Each row comes from the steps of one path. Every step used is in the known rows, and no mark comes twice. Write the path behind each row, first mark first.
Known rows:
muzin -> mirev: [  4.3   9.7  22.2 -21.6 -19.2  -9.7 -32.3 -31.2 -11.0 -24.0 -22.1  -4.8
  -1.8 -37.4  -7.0]
ledaf -> tini -> pabod: [ -6.4 -35.9 -21.4   7.6   4.0  -7.6 -10.1 -11.9 -27.4   1.8 -11.6  13.6
  19.4  10.2  33.2]
muzin -> mirev -> nati -> ledaf: [-17.9 -26.5   0.3 -47.0 -13.0 -35.7 -13.2 -35.2   4.2 -42.0  -9.5 -34.1
  -3.6   9.5 -28.9]
muzin -> pabod: [ -5.8  29.9  28.8 -11.6 -11.1  23.0   4.1  40.9  -9.3  12.3  -8.5  13.1
  20.5  -8.5  -3.6]
pabod -> muzin -> mirev -> nati: [  2.6 -33.0  35.3 -41.0 -49.4 -20.7 -16.3 -24.9  25.3  -8.8 -12.0 -23.2
  20.1 -32.1 -46.2]
tini -> pabod -> muzin -> mirev -> nati: [ -6.3 -39.2  18.8 -38.6 -61.1 -29.4 -22.0 -37.7  21.1 -12.5 -20.3 -18.1
  26.2 -27.6 -29.2]
muzin -> mirev -> tini -> pabod: [ -1.0 -25.2  -2.8 -25.3 -38.3 -14.4 -39.0 -35.2 -16.8 -33.6 -30.0 -20.6
 -12.5 -43.8   3.7]
nati -> ledaf: [-18.9  -9.3 -11.0  -6.3   9.4 -11.5  15.6 -13.7  -3.7 -29.3   9.7  -9.1
   9.8  16.7   4.1]
nati -> pabod: [ -4.0 -18.1 -23.5  -8.2  17.1   6.0  12.3 -17.9  13.8  22.8   6.4  26.0
   4.4   9.1   2.8]
nati -> ledaf -> tini -> mirev -> bina: [-22.5 -41.7 -22.5  46.1  -3.5  13.1 -38.0  15.3  -8.9  -7.8  -5.7 -29.7
  22.0  66.4 -10.7]
nati -> pabod -> bina: [-33.9 -24.3 -24.8  11.5   8.0  22.4  -8.6 -22.4  51.7  28.8  16.8  24.4
  29.1  36.3   4.1]
mirev -> nati -> ledaf -> tini -> pabod: [-23.7 -65.0 -35.9 -17.0   5.8 -30.6  -0.2 -19.8 -16.7 -16.3  -4.7 -10.4
  18.0  41.4  13.2]
pabod -> bina: [-29.2  -8.0  -3.2  18.9  -6.9  17.2 -19.5  -5.3  39.5   8.3  11.1   0.4
  25.8  28.1   1.1]
pabod -> muzin -> mirev -> bina: [ -8.4   0.6  36.2  32.4 -45.9  12.3 -21.6 -13.5  24.0 -16.9  -5.9 -20.4
  34.8 -26.8 -39.8]
muzin -> mirev -> nati -> pabod -> bina: [-32.8 -40.5 -13.6 -24.3 -13.5   0.6 -35.5 -41.5  58.5  17.6  -0.7   1.4
  17.6  28.9 -25.5]
muzin -> pabod -> bina: [-34.8  19.3  21.9   9.4 -17.4  37.0 -16.1  30.9  30.8  19.2   4.4  12.5
  43.3  20.0  -1.6]

Which path is each row?
[-25.6 -45.7   3.3 -41.0 -46.8 -38.8  -4.5 -48.9  14.9 -41.6  -9.3 -23.6
  33.5  -7.2 -20.2]	tini -> pabod -> muzin -> mirev -> nati -> ledaf
[-51.8 -68.3 -37.0   2.3  -2.6 -11.5 -19.8 -23.4  25.6  -5.9   6.5 -10.5
  40.6  66.6  11.8]	mirev -> nati -> ledaf -> tini -> pabod -> bina
[ -4.6 -67.9  -7.2 -24.6 -41.2   1.3  -4.6 -11.9  45.2  39.1   3.9   3.4
  39.2  16.8 -32.6]	tini -> mirev -> nati -> pabod -> muzin
[-20.9 -49.4 -26.8 -29.8 -19.0 -24.2 -23.0  -6.2   9.8 -16.1  -5.8 -37.6
   1.0  59.4 -21.4]	tini -> mirev -> nati -> ledaf
[ -3.6 -11.7  28.0 -13.9 -59.6 -13.4 -21.4 -47.7   3.0 -21.9 -20.5   7.4
  42.6 -57.5   1.1]	tini -> pabod -> muzin -> mirev
[  1.9 -68.5 -14.8 -23.5 -13.4 -11.1 -44.2  12.2  -4.7  20.8 -17.2 -25.6
   1.7  48.3 -19.9]	ledaf -> tini -> mirev -> nati
[-19.4 -76.6  -5.8 -12.7 -25.0 -22.1  19.9 -20.7   7.3  -8.1   8.6  -5.3
  57.8   8.9  -2.1]	mirev -> nati -> ledaf -> tini -> pabod -> muzin
[-30.8 -30.9  -6.9  -3.1 -42.0   3.5 -54.6 -38.1  23.1 -22.7 -15.2 -17.0
  13.4 -11.0   5.1]	muzin -> mirev -> tini -> pabod -> bina
[ 14.5 -32.2  44.5 -29.1 -47.2   3.4 -18.1 -22.3   4.3 -26.4  -9.4 -25.2
  10.9 -81.9 -32.3]	pabod -> muzin -> mirev -> tini
[ -8.0 -51.7 -17.6  -2.8   1.1  -2.0 -32.2  -3.5 -28.5  -8.8  -8.7  -8.1
  22.1  40.2  14.7]	nati -> ledaf -> tini -> mirev
[-20.7 -57.5 -19.9 -31.8  -8.3 -38.0 -23.0 -43.8 -25.4 -33.3 -21.0 -14.4
  17.0  15.0   8.5]	muzin -> mirev -> nati -> ledaf -> tini -> pabod
[  2.7 -18.5  27.9 -25.0 -31.9   0.5  -5.7 -49.2  19.7   1.1  -6.0  22.6
  40.8 -56.1 -15.7]	nati -> pabod -> muzin -> mirev
[ -7.3 -67.0  22.5 -35.3  -9.9 -23.1   0.2 -29.0  -4.8 -24.7   2.3 -18.9
  40.4 -11.4 -24.8]	pabod -> muzin -> mirev -> nati -> ledaf -> tini
[  1.0 -90.7  -5.7 -21.5 -24.2   4.0  -5.7  -8.5  28.6  45.1   4.2   9.8
  48.3  17.4 -25.5]	ledaf -> tini -> mirev -> nati -> pabod -> muzin
[-12.5 -40.2  21.7 -15.9 -35.9 -19.1 -11.3 -54.2 -16.0 -38.2 -11.7   5.2
  58.5 -43.4  11.7]	nati -> ledaf -> tini -> pabod -> muzin -> mirev
[ -3.7 -36.6 -11.6 -49.6  -6.4 -17.3 -17.0 -40.1  22.0   9.5 -13.8   1.3
  -7.3   1.3 -30.2]	muzin -> mirev -> nati -> pabod
[-25.6 -33.9  12.6  33.5 -33.9  -2.0 -16.8 -31.2  -0.2 -35.4  -7.9 -17.0
  56.2  -6.6 -12.7]	nati -> ledaf -> tini -> pabod -> muzin -> mirev -> bina
